Known rows, with every way that one mark hangs from another:
{ribi {niti {sona {larid {patem tuza}}}}}: [ 0.912  0.228  0.060 -0.050 -1.527  2.337 -0.254  0.577 -0.288 -0.005
  0.184  0.809 -0.513  0.246  1.146  0.287  0.914 -0.185  0.688 -1.514
 -0.464 -0.037 -0.421 -0.216 -0.876 -1.165  0.047 -0.067  1.312  0.421
  0.566 -0.385  1.452]
{ribi {niti {sona {larid fekor patem}}}}: [-0.922  0.723  0.161  0.806 -0.611  1.258 -0.543  1.240  0.309 -0.041
  0.483  1.663 -1.161  0.166 -1.347 -0.687  0.568  0.708 -0.541 -0.279
 -0.227 -0.260 -0.130 -0.222 -0.980 -1.801 -1.145 -0.305  2.029 -0.470
 -0.061 -0.306  1.619]
{patem {tuza {ribi {niti sona}}}}: [ 0.765 -1.704 -0.538 -1.947  0.416  1.295  1.751 -1.949 -0.976 -0.208
  0.096 -0.208  0.189  0.289  1.364  0.678  1.904 -0.159  1.622 -0.290
  0.165 -0.223 -0.307 -0.376 -0.839  1.087 -0.263  0.859  0.398  0.910
  0.376  1.812  0.156]
{tuza ribi}: [-0.739 -0.386  0.032 -1.806  1.738  1.297  0.345 -1.920  0.639 -0.041
  0.204 -1.151 -0.670  0.975 -0.237 -0.185 -0.962 -0.262  0.514  1.544
  0.130 -0.195  0.138 -0.382  0.604  2.387 -0.126  0.713 -1.962  1.059
 -0.264  0.065 -1.431]
{fekor larid}: [ 0.768  1.018  0.193  0.115  0.987 -1.788 -0.138  0.819  0.447  0.485
 -0.154 -1.840 -1.562 -0.492 -0.596  1.048 -1.102 -0.423 -1.175 -0.272
 -0.395  0.200 -1.015  1.148  1.536  0.666 -0.015  0.189 -0.291  0.289
  0.073 -0.376 -1.708]
{ribi niti}: [ 0.339  0.509  0.287 -0.148  1.109  1.437  0.183  0.512  0.548 -0.517
  0.773 -1.076 -2.041  0.598 -2.897 -0.751 -0.454 -0.720 -0.161 -0.411
 -0.677  0.261 -0.749 -1.264 -0.713  0.153 -0.308 -0.136  0.170  0.281
 -0.005 -0.282 -0.397]
{fekor {larid patem}}: [ 1.331  2.231  0.015  1.385  0.682 -1.157 -0.827  0.976  0.258  0.255
 -0.586 -0.885 -0.114 -0.426  0.111  1.454 -2.107 -0.413 -3.187 -0.480
 -0.617  1.136 -0.457  1.572  1.447  0.157  0.220 -0.092  0.004  0.082
  0.078 -1.902 -1.495]
{tuza patem {ribi {niti {sona {larid fekor}}}}}: [-1.834 -1.246  0.007 -0.782 -1.961  2.415 -0.185 -0.940  0.011 -0.012
 -0.873  1.362 -0.442  0.280 -2.158 -0.152  0.560  1.298  3.252  2.647
  0.196 -0.167  0.259  0.071  0.986 -0.601 -0.598  0.973  5.352  0.713
 -0.370  1.188  1.111]
{patem tuza}: [-0.269  0.865 -0.516 -1.382  1.178 -1.773  1.477 -0.044 -0.023 -0.131
  1.189 -2.184 -0.032 -0.141  2.106  1.329  0.001 -0.335 -0.490 -0.470
  0.019 -0.333 -0.671 -0.229 -0.724  1.691  0.736 -0.516 -3.151 -0.226
 -0.365  0.328 -1.123]
{niti ribi {sona larid}}: [-1.021 -0.226  0.305 -2.110  0.834  1.703 -1.842  0.415  1.351  0.426
  0.837  0.034 -3.138  0.978  0.568  1.313  1.990  0.057  0.864 -0.699
 -0.132 -0.774  0.597  0.230 -0.416  0.452 -1.098 -0.127  5.892  0.000
  0.309  0.047  0.187]
{patem {tuza {ribi niti}}}: [ 0.515 -1.203 -0.516 -1.392 -0.027  0.263  1.793 -1.838 -0.526 -0.386
 -0.120 -1.495  0.381  0.640  0.308  0.066  0.219 -0.280  1.598  0.381
 -0.284 -0.136 -0.295 -1.244 -0.432  1.795  0.666  0.582 -2.209  0.690
  0.274  1.614 -0.720]
{tuza {ribi {niti sona}}}: [ 0.540 -1.767  0.052 -1.661  1.176  3.238  0.183 -1.595 -0.107 -0.012
  0.180  0.674 -1.340  0.863 -1.299 -0.581  1.295 -0.527  1.124  0.040
 -0.019 -0.039  0.038 -0.384 -0.182  0.716 -1.189  1.185  2.589  1.524
  0.372  0.692  0.292]
{sona {larid {fekor ribi} {patem tuza}} niti}: [-1.035  2.972  0.396  1.129 -2.527 -4.294 -0.131  0.559  0.453 -0.036
  0.512 -0.518  0.785 -0.955  1.713 -2.220 -1.745  0.078  1.520  0.870
  0.410 -1.294  0.513 -0.675 -0.401 -0.746  1.414  0.023 -4.636 -1.728
 -0.535  0.265 -0.203]
{tuza patem {ribi {niti {sona larid}}}}: [-1.131 -1.691  0.294 -1.467 -2.374  4.011 -0.884 -1.299  0.215  0.028
 -0.891  0.781 -0.989  0.706 -1.739  0.185  0.079  0.163  3.575  1.835
 -0.089  0.238 -0.073 -0.074  1.410 -0.271 -0.263  1.103  5.051  1.868
  0.373  0.399  0.676]
{patem {tuza ribi}}: [-0.093 -0.613 -0.603 -2.089  0.631 -0.769  1.666 -2.221 -0.279 -0.042
  0.272 -1.811  0.707  0.550  2.270  0.700 -0.087 -0.044  0.950  0.782
  0.298 -0.365 -0.186 -0.198  0.015  2.723  0.816  0.390 -3.252  0.661
 -0.140  1.091 -1.582]
{larid patem}: [-0.022  1.808 -0.161  0.457  1.639  1.042 -0.560  0.639  0.666 -0.134
  1.010 -0.733  0.105  0.467  0.130  0.988 -1.748 -0.357 -3.364  0.019
 -0.340  0.367 -0.049 -0.111 -0.379  0.675  0.164 -0.829 -1.538  0.068
 -0.487 -2.296 -0.915]
{larid {fekor {ribi niti}} patem}: [-0.578 -0.265  0.023  2.017  2.264 -1.314  0.288  1.170  0.108 -0.400
  0.611  0.623  1.117 -0.257 -2.883 -1.897 -0.426  0.418 -2.294  0.215
  0.341  0.543  0.476 -0.781 -0.604 -0.806 -0.348 -1.108 -0.779 -1.247
 -0.846 -0.938 -0.080]

Rows:
[-1.132 -0.213  0.063  0.049  0.186 -1.250  0.198  0.757 -0.368  0.160
  0.589  0.845  1.069 -0.576  3.210  0.001  1.356  0.958 -0.189 -0.120
  0.865 -0.738  0.255  0.857 -0.110 -0.558 -0.197 -0.719 -1.784 -0.735
 -0.452  0.374  1.168]
{niti {sona {larid {fekor ribi} {patem tuza}}}}
[-2.036  2.374  1.016  0.296 -1.304 -3.682 -0.666  0.240  1.524  0.335
  0.934 -0.629 -1.872 -0.321 -1.219 -3.069 -1.979 -0.245  3.165  1.670
  0.417 -1.849  0.002 -1.054  0.298 -0.486  0.585  0.430 -3.615 -1.101
 -0.678  0.644 -0.299]
{sona {larid {fekor ribi}} niti}
[-0.466 -0.588 -0.079 -0.058 -0.555  1.853 -0.539 -0.733  0.007 -0.043
 -0.472  1.613 -0.199  0.658 -1.047 -0.933  0.369  0.987  1.025  1.094
  0.191  0.012  0.502 -0.312 -0.096 -0.329 -0.949  0.753  1.990  0.248
  0.176  0.274  1.422]
{tuza {ribi {niti {sona {larid fekor patem}}}}}
[-0.221  3.243  0.162 -0.432 -3.952 -0.618 -0.990 -1.584  0.575 -0.012
 -0.220 -0.942  0.389  0.115  3.035 -0.914 -2.904 -0.619  2.331  1.189
 -0.276 -0.861  0.210 -0.894  0.018  0.636  1.812  1.147 -3.187  0.189
  0.153 -0.328 -0.517]
{sona {larid {patem {tuza ribi}}} niti}
[-1.337  3.178  0.781 -1.095 -2.034 -1.501 -2.276  0.117  2.259  0.164
  0.570 -1.508 -3.759  0.752 -0.757 -1.126 -1.401 -0.995  2.961  0.435
 -0.590 -1.244  0.502 -1.364 -0.543  0.207  0.259  0.730  3.844 -0.732
  0.257 -0.107 -0.813]
{sona larid {niti ribi}}
[-1.082  0.628 -1.224  0.167  0.815 -2.482  1.444 -1.067 -0.605 -0.381
  0.101 -0.402  2.632 -0.337  1.872  0.963 -0.091  1.522 -2.322  1.726
  0.638  0.005  0.441 -0.072 -0.769  1.378  0.396 -0.319 -1.506 -1.347
 -0.929  0.126 -0.794]
{larid fekor {patem {tuza ribi}}}
[ 2.735 -1.185  0.123  1.835 -0.097 -1.711  0.450  0.782 -0.954  0.161
 -1.345 -0.789  1.659 -0.873 -1.151  0.179 -0.673 -0.933 -1.137 -1.703
 -0.484  1.415 -0.538  0.665  1.288 -0.405  0.767 -0.434 -1.901  0.199
  0.543 -0.424 -0.994]
{fekor {larid {patem tuza}} {ribi niti}}
[ 2.454 -0.859  0.576  2.275  0.681 -0.584 -0.852  1.091 -0.167  0.013
 -0.995 -0.122  0.338 -0.506 -2.984 -0.603 -1.352 -1.401 -1.694 -1.376
 -0.591  1.377 -0.385  0.704  1.731 -0.875  0.078 -0.151 -0.643  0.483
  0.511 -1.218 -1.127]
{fekor {larid patem} {ribi niti}}
[ 1.129 -0.754 -0.722 -0.785  0.048  1.643  0.685 -1.282 -0.995 -0.272
 -0.005  0.743  1.620  0.127  1.722  0.553  0.876 -0.269 -1.107 -0.573
 -0.045  0.320  0.066 -0.012 -0.765  0.653 -0.180  0.319  1.108  0.728
  0.229  0.107  0.458]
{larid {patem {tuza {ribi {niti sona}}}}}
[ 2.612 -1.392  0.538  1.552  0.971  0.733 -0.886  1.207 -0.611  0.350
 -0.979  1.212  0.167 -0.649 -1.924 -0.125  0.277 -1.239 -1.496 -2.192
 -0.137  1.264 -0.330  1.484  1.329 -1.398 -0.810  0.252  1.772  0.864
  0.726 -0.809  0.193]
{fekor {larid patem} {ribi {niti sona}}}
[-0.028 -0.270  0.660 -0.770 -0.492  3.118 -0.623  0.668  0.579  0.146
  0.386  0.458 -2.848  0.717 -1.278 -0.554  0.637 -0.464  1.702 -1.042
 -0.504 -0.369 -0.615 -0.403 -0.399 -1.144 -0.674  0.190  1.564  0.722
  0.586  0.338  1.246]
{ribi {niti {sona larid}}}
[-1.772  0.803 -0.221 -0.500  0.651 -0.226 -1.809  1.080  1.122  0.280
  0.508  1.257 -1.489  0.292  0.502  1.538  2.078  1.365 -1.827 -0.089
  0.254 -0.218  1.321  0.646 -0.940 -0.574 -1.452 -0.679  7.247 -1.548
 -0.197 -0.668  0.732]
{niti ribi {sona {larid fekor patem}}}
[ 0.459  0.396  0.455  0.090 -0.692  3.274 -1.117  0.983  0.407  0.009
  0.304  1.199 -1.772  0.864 -0.649 -0.519  0.151 -0.442  0.029 -1.108
 -0.838  0.026 -0.164 -0.359 -0.568 -1.190 -0.452 -0.110  2.353  0.734
  0.523 -1.132  1.262]
{ribi {niti {sona {larid patem}}}}
[-0.191 -0.005 -1.198  0.053  0.551 -1.113  1.275 -0.832 -1.301 -0.353
 -0.054  1.692  2.142 -0.659  1.009  0.316  1.398  1.434 -1.644  0.524
  0.479  0.146  0.496  0.014 -1.352 -0.216 -0.577  0.230  1.498 -0.812
 -0.471  0.984  0.867]
{larid fekor {patem {tuza {ribi {niti sona}}}}}
[ 0.277 -0.446 -0.558  1.971  1.104 -2.804  1.606  0.902 -0.752 -0.624
  0.266  0.016  2.423 -0.947 -0.998 -0.618  0.503  0.458 -1.860 -0.205
  0.396  0.386  0.434 -0.709 -1.055 -0.406  0.245 -1.412 -2.553 -1.600
 -0.696  0.140 -0.041]
{larid {fekor {ribi niti}} {patem tuza}}
[ 1.421  1.666 -0.503  0.929 -0.165 -2.415  0.393  0.477 -0.480  0.361
 -0.601 -1.529  1.224 -1.043  2.289  2.023 -1.395 -0.021 -2.754 -0.789
 -0.311  0.934 -0.700  1.470  0.963  0.610  0.851 -0.280 -1.674 -0.415
  0.163 -1.120 -1.579]
{fekor {larid {patem tuza}}}
[-0.628 -1.032 -0.007 -0.839 -0.866  3.012 -0.139 -1.434  0.206 -0.569
 -0.665 -0.589 -0.143  0.669 -3.650 -0.234 -0.864 -0.216  2.047  2.197
 -0.354  0.723  0.018 -0.558  1.102  0.813  0.102  0.701  3.691  1.528
 -0.311 -0.101 -0.721]
{tuza patem {ribi niti}}
[-1.200  0.376 -0.061  1.436  2.725 -2.177  0.035  0.987  0.304 -0.235
  1.052  0.187  1.402 -0.339 -1.113 -0.620 -0.676  0.422 -3.390  0.668
  0.679 -0.009  0.678  0.104 -0.054  0.126 -0.173 -1.384 -2.586 -1.154
 -1.149 -1.165 -0.730]
{larid {fekor ribi} patem}
[ 1.071 -1.966  0.620  0.131 -0.185  1.692 -0.157  0.450 -0.376  0.044
 -0.149  0.799  0.306 -0.072  0.578 -0.467  1.041 -0.828  0.999 -1.787
 -0.087  0.080 -0.077 -0.171 -0.053 -0.728  0.316 -0.431 -1.500  0.706
  0.644  0.127  1.015]
{fekor {ribi {niti {sona {larid {patem tuza}}}}}}
[-1.316  0.080  0.486  0.390  1.067 -0.072 -1.044  0.919  0.459  0.367
  0.626  1.469 -0.116 -0.235  1.068 -0.178  0.508  0.587 -0.609  0.080
  0.731 -0.801  0.431  0.859  0.191 -0.884 -0.651 -0.568 -0.366 -0.474
 -0.319 -0.505  0.999]
{niti {sona {larid {fekor ribi} patem}}}
[ 0.096  0.227 -0.076 -0.118 -2.557  1.422 -0.019 -0.975  0.110 -0.195
 -0.757 -0.819  0.778  0.686  0.884  0.656 -1.639  0.108  1.518  0.483
 -0.610  0.342  0.010 -0.788  0.291  0.743  1.325  0.170 -3.088  0.282
  0.500 -0.232 -0.097]
{sona {larid {patem {tuza {ribi niti}}}}}
[ 2.116 -0.549  0.020  1.265  0.754 -2.739  0.164  0.476 -0.553  0.396
 -0.789 -1.315  2.074 -1.080  1.515  1.400 -0.974 -0.927 -1.746 -1.223
  0.056  1.000 -0.313  1.409  1.767  0.492  1.056 -0.568 -4.113  0.120
  0.211 -0.765 -1.759]
{fekor {larid {patem tuza}} ribi}
[ 3.068 -1.768  0.092  1.306  0.450 -0.855  0.333  0.884 -1.305  0.327
 -1.187  0.535  1.512 -1.177  0.320  0.503  1.064 -1.074 -1.147 -2.520
  0.019  1.178 -0.442  1.431  0.999 -1.178 -0.193  0.015  0.809  0.593
  0.835 -0.091  0.184]
{fekor {larid {patem tuza}} {ribi {niti sona}}}
[-0.320  0.438 -0.320  0.392 -1.205  0.310  0.397  0.830 -0.490 -0.163
  0.281  1.193 -0.095 -0.202  0.554  0.188  1.388  0.842  0.026 -0.823
 -0.111 -0.273 -0.231 -0.270 -1.301 -1.645 -0.390 -0.309  0.725 -0.854
  0.089  0.622  1.737]
{ribi {niti {sona {larid fekor {patem tuza}}}}}
[-0.572 -1.281 -0.458 -1.445 -1.053 -0.873  1.417 -1.393 -0.702  0.013
 -0.390  0.443  0.169  0.191  1.196  0.025  2.039  1.197  2.963  0.850
  0.244 -0.833  0.062 -0.450 -0.560  0.342 -0.005  0.933 -0.464 -0.206
  0.207  2.679  0.953]
{patem {tuza {ribi {niti {sona {larid fekor}}}}}}
[-0.231 -0.051 -0.093 -1.477 -1.030  2.019 -0.348 -1.094 -0.230  0.399
  0.024  0.494  0.619  0.409  3.909  1.344  0.523  0.194  0.808 -0.019
  0.258 -0.456  0.244  0.943  0.199  0.563  0.236  0.680 -0.573  0.818
  0.381  0.052  0.633]
{niti {sona {larid {patem {tuza ribi}}}}}
[-1.492 -0.550  0.885  0.867  0.167 -1.476  0.047  0.982  0.987  0.108
  0.184 -0.391 -1.415  0.219 -3.267 -1.958 -0.466  0.440  2.200  0.996
  0.077 -0.611 -0.162 -1.000  0.415 -0.574  0.065 -0.599 -2.946 -0.848
 -0.304  0.623 -0.010]
{sona {larid {fekor {ribi niti}}}}
[ 0.164 -1.166 -0.509  1.072  1.702 -1.820  1.189  0.721 -1.196 -0.290
  0.558  1.285  2.159 -1.142  0.391 -0.592  1.986  0.562 -1.971 -0.811
  0.703  0.032  0.582 -0.100 -1.337 -1.052 -0.518 -1.032 -0.305 -1.091
 -0.445  0.644  1.113]
{larid {fekor {ribi {niti sona}}} {patem tuza}}
